Known rows, with every step that occurs
fese-zopu-gasu-kepel-duno-meba: [-0.02 -0.47  0.18  0.10  0.00 -0.03  0.11  0.10  0.14  0.04  0.13 -0.14
 -0.09 -0.04 -0.17  0.00  0.02  0.22 -0.52 -0.16 -0.13 -0.01]
moked-duno-kepel-gasu: [-0.09 -0.07  0.17  0.13 -0.12 -0.10  0.03  0.15  0.17  0.34 -0.21 -0.03
  0.05  0.34 -0.18 -0.13  0.03 -0.03 -0.51  0.06 -0.07 -0.04]
zazuli-meba-gasu-zopu-semigir: [-0.08  0.20 -0.13 -0.13  0.13  0.14  0.03 -0.27 -0.01  0.13 -0.21  0.15
  0.02  0.22 -0.10  0.12 -0.03  0.19 -0.11 -0.05 -0.28  0.17]
zazuli-meba-gasu-zopu: [-0.19  0.21 -0.01 -0.10  0.11  0.11  0.02 -0.04 -0.12  0.03 -0.13  0.21
  0.00  0.60 -0.09  0.14 -0.05 -0.03  0.06 -0.08 -0.23  0.14]
meba-zazuli: [ 0.05 -0.01 -0.05  0.05  0.02 -0.01 -0.06  0.05 -0.10  0.04  0.01  0.03
 -0.01  0.23  0.07  0.02  0.14 -0.15  0.09 -0.03  0.04  0.06]
meba-gasu: [-0.11  0.03 -0.05  0.02 -0.05  0.07  0.09  0.04 -0.06  0.17 -0.13  0.07
  0.01  0.24 -0.12  0.07  0.01  0.00  0.12 -0.07 -0.05 -0.04]
duno-zopu-semigir: [ 0.28  0.05 -0.05 -0.10  0.00 -0.04 -0.03 -0.06  0.08  0.16 -0.14  0.09
  0.04 -0.39  0.08 -0.03  0.04  0.20 -0.05  0.04 -0.04 -0.14]
semigir-zopu-gasu-kepel-duno-meba-zazuli: [ 0.11 -0.40  0.17  0.09 -0.09 -0.07  0.05  0.08  0.00  0.12 -0.01 -0.10
 -0.10  0.04 -0.02  0.02  0.20 -0.03 -0.50 -0.20  0.11  0.28]
moked-duno-zopu-gasu-kepel: [-0.04  0.02  0.31  0.02  0.04 -0.09  0.00  0.28 -0.03  0.08 -0.08  0.02
  0.02  0.34 -0.11 -0.15  0.02  0.03 -0.41  0.12 -0.20 -0.04]
duno-meba: [ 0.01 -0.04  0.03  0.19 -0.13 -0.05 -0.06  0.09  0.02  0.04  0.00 -0.03
  0.01  0.21 -0.01  0.01  0.07 -0.02  0.04 -0.04 -0.03 -0.09]
kepel-gasu-meba-zazuli: [-0.02 -0.18  0.09  0.13  0.20 -0.06  0.01 -0.19 -0.04  0.17  0.03  0.05
  0.00  0.33  0.14 -0.03  0.02 -0.29  0.12 -0.14 -0.12  0.11]
gasu-meba-zazuli: [ 0.03 -0.11  0.03  0.09  0.19 -0.01 -0.08 -0.07 -0.05  0.02  0.06  0.04
 -0.02  0.26  0.16 -0.01  0.10 -0.23  0.24 -0.07 -0.02  0.18]
moked-duno-meba: [-0.01 -0.01  0.05  0.27 -0.14 -0.08 -0.10  0.18  0.12  0.08 -0.06 -0.10
  0.05  0.45 -0.05 -0.17  0.16 -0.06 -0.13  0.15 -0.14  0.03]
zopu-duno: [ 0.00 -0.05  0.02  0.05 -0.09 -0.08  0.00  0.03  0.02 -0.04  0.02 -0.08
 -0.06 -0.08 -0.07  0.04  0.15 -0.04 -0.34  0.10  0.01  0.17]
moked-duno-kepel-gasu-zopu: [-0.01 -0.01  0.16 -0.08 -0.06 -0.06  0.01  0.15  0.16  0.31 -0.20  0.08
  0.02  0.52 -0.09 -0.19 -0.05 -0.07 -0.63  0.01 -0.10 -0.05]
zopu-semigir: [ 0.11 -0.02 -0.12 -0.04  0.02  0.03  0.01 -0.23  0.10  0.11 -0.09 -0.06
  0.01 -0.39 -0.01 -0.02  0.03  0.22 -0.20  0.03 -0.04  0.02]
meba-gasu-zopu: [-0.04  0.08 -0.06 -0.19  0.01  0.11  0.06  0.06 -0.06  0.13 -0.11  0.19
 -0.03  0.42 -0.04  0.01 -0.06 -0.05  0.00 -0.11 -0.09 -0.06]
semigir-zopu-duno-meba-gasu-kepel: [-0.04 -0.18  0.10  0.12 -0.23  0.00  0.14  0.16  0.09  0.25 -0.22 -0.04
 -0.07  0.10 -0.24  0.18  0.25  0.09 -0.45 -0.13 -0.05  0.17]
fese-zopu-semigir: [ 0.16 -0.15 -0.18 -0.07  0.05  0.08  0.07 -0.28  0.27  0.07 -0.04 -0.12
  0.02 -0.66 -0.02  0.02  0.02  0.41 -0.36  0.03 -0.11 -0.11]
zazuli-meba: [-0.15  0.13  0.06  0.10  0.10  0.00 -0.05 -0.09 -0.05 -0.10 -0.03  0.02
  0.04  0.20 -0.05  0.11  0.02  0.02  0.08  0.04 -0.13  0.20]
zopu-gasu-meba: [-0.17 -0.11  0.16  0.03  0.13 -0.03  0.02 -0.17 -0.06 -0.13  0.08 -0.09
 -0.03 -0.02  0.01  0.04 -0.10 -0.06 -0.20 -0.03 -0.03  0.11]
semigir-zopu-duno: [ 0.14 -0.10  0.00 -0.05 -0.16 -0.06  0.06 -0.06  0.13 -0.01 -0.10 -0.13
 -0.05 -0.49 -0.02  0.10  0.19  0.05 -0.60  0.09  0.19  0.26]

Rows
[ 0.12 -0.34  0.09  0.21  0.02 -0.07 -0.05  0.23 -0.01  0.22  0.05  0.04
 -0.09  0.50  0.02 -0.10  0.22 -0.14  0.09 -0.21 -0.10  0.18]  gasu-kepel-duno-meba-zazuli
[-0.03 -0.42  0.15 -0.08  0.12  0.02  0.16 -0.01  0.13  0.01  0.13 -0.11
 -0.10 -0.24 -0.15 -0.02 -0.06  0.26 -0.58 -0.11 -0.10  0.07]  fese-zopu-gasu-kepel-duno
[ 0.12 -0.12  0.09 -0.08 -0.28 -0.08  0.05  0.13  0.18  0.12 -0.21 -0.10
 -0.05 -0.46 -0.12  0.17  0.21  0.11 -0.80  0.03  0.29  0.19]  semigir-zopu-duno-kepel
[ 0.04 -0.01  0.05 -0.18  0.06 -0.01  0.05 -0.12  0.01  0.12 -0.01  0.13
 -0.03  0.24  0.06 -0.10 -0.16 -0.09 -0.25 -0.12 -0.12 -0.09]  kepel-gasu-zopu
[-0.04  0.03 -0.05 -0.14 -0.08  0.03  0.06  0.09 -0.05  0.11 -0.09  0.11
 -0.10  0.35 -0.09  0.04  0.08 -0.08 -0.33 -0.02 -0.08  0.11]  meba-gasu-zopu-duno
[ 0.18 -0.25  0.18  0.03  0.16 -0.14 -0.06  0.05 -0.10  0.05  0.09  0.10
 -0.07  0.13  0.21 -0.09  0.09 -0.28 -0.01 -0.05  0.08  0.18]  kepel-duno-zopu-gasu-meba-zazuli
[-0.03 -0.04  0.19  0.06  0.16  0.01  0.08  0.21 -0.07  0.27 -0.17  0.30
 -0.03  0.49 -0.12  0.06  0.04  0.02  0.27 -0.15 -0.28  0.21]  zazuli-meba-gasu-kepel-duno-zopu
[-0.12 -0.27  0.06  0.19 -0.12  0.02  0.14  0.22  0.13  0.19 -0.06 -0.06
 -0.06  0.26 -0.30  0.16  0.21  0.19 -0.36 -0.11 -0.26 -0.07]  fese-zopu-duno-meba-gasu-kepel
[ 0.05 -0.19 -0.04  0.01 -0.06 -0.04  0.06 -0.02  0.17 -0.07  0.06 -0.14
 -0.05 -0.34 -0.08  0.08  0.15  0.16 -0.50  0.10 -0.04  0.03]  fese-zopu-duno
[ 0.07 -0.37  0.22  0.04 -0.11 -0.06  0.11  0.03  0.11  0.08 -0.03 -0.13
 -0.09 -0.18 -0.10  0.03  0.05  0.12 -0.60 -0.17  0.08  0.21]  semigir-zopu-gasu-kepel-duno-meba
[-0.20 -0.12  0.12  0.08  0.17  0.07  0.12  0.04 -0.04  0.19 -0.11  0.15
 -0.05  0.49 -0.22  0.07  0.02  0.03  0.11 -0.17 -0.30  0.39]  zazuli-meba-gasu-kepel-duno
[-0.18 -0.03  0.08  0.00  0.07  0.11  0.13  0.14 -0.06  0.24 -0.12  0.11
 -0.02  0.38 -0.21  0.08 -0.02  0.05  0.11 -0.18 -0.19 -0.01]  meba-gasu-kepel
[ 0.14 -0.15  0.16 -0.05 -0.04 -0.13  0.02  0.11 -0.06  0.01  0.03  0.07
 -0.05 -0.12  0.06 -0.07 -0.01 -0.04 -0.24  0.02  0.10  0.00]  kepel-duno-zopu-gasu
[-0.08 -0.09  0.14  0.03 -0.11 -0.08  0.07  0.06  0.07  0.28 -0.14  0.04
  0.02  0.09 -0.13  0.05 -0.06  0.01 -0.32 -0.13  0.04 -0.13]  duno-kepel-gasu
[ 0.10 -0.03  0.04 -0.13 -0.04 -0.02  0.01 -0.07  0.28  0.42 -0.28  0.02
  0.03  0.14 -0.10 -0.22 -0.04  0.15 -0.82  0.03 -0.15 -0.03]  moked-duno-kepel-gasu-zopu-semigir
[-0.04 -0.24  0.20  0.16  0.00 -0.17 -0.01  0.04  0.02  0.27 -0.07 -0.01
 -0.06  0.29 -0.05  0.07  0.19 -0.27 -0.43 -0.10  0.03  0.20]  zopu-duno-kepel-gasu-meba-zazuli
[-0.01 -0.07  0.10  0.04 -0.20 -0.10 -0.01  0.24  0.06  0.10 -0.10 -0.06
 -0.05 -0.04 -0.17  0.11  0.17  0.02 -0.55  0.04  0.13  0.09]  zopu-duno-kepel
[ 0.03 -0.07  0.06 -0.12 -0.02 -0.09  0.05 -0.08  0.02  0.09  0.01  0.05
 -0.08  0.19 -0.01 -0.05  0.00 -0.13 -0.59 -0.02 -0.11  0.08]  kepel-gasu-zopu-duno
[ 0.00 -0.02  0.24 -0.02  0.13 -0.10 -0.02  0.02 -0.08 -0.08  0.02  0.06
  0.00 -0.01  0.10  0.03 -0.08 -0.09 -0.06 -0.01 -0.01 -0.06]  duno-zopu-gasu-meba
[ 0.23 -0.21  0.20 -0.08  0.10 -0.06  0.04  0.25  0.05  0.22 -0.02  0.20
 -0.07  0.06  0.05 -0.14  0.02  0.01  0.07 -0.11 -0.10  0.04]  gasu-kepel-duno-zopu
[ 0.08 -0.06  0.08  0.00  0.18  0.03  0.09 -0.02  0.05  0.37 -0.25  0.24
 -0.01  0.09 -0.14  0.04  0.07  0.22  0.06 -0.12 -0.34  0.23]  zazuli-meba-gasu-kepel-duno-zopu-semigir
[-0.13  0.01  0.00  0.29 -0.18 -0.01  0.00  0.21  0.06  0.25 -0.19 -0.02
  0.06  0.68 -0.17 -0.08  0.17 -0.08  0.02  0.08 -0.19 -0.02]  moked-duno-meba-gasu
[ 0.14 -0.03 -0.07 -0.21  0.08  0.02  0.07 -0.35  0.11  0.24 -0.09  0.07
 -0.01 -0.14  0.05 -0.12 -0.13  0.13 -0.45 -0.09 -0.17 -0.07]  kepel-gasu-zopu-semigir
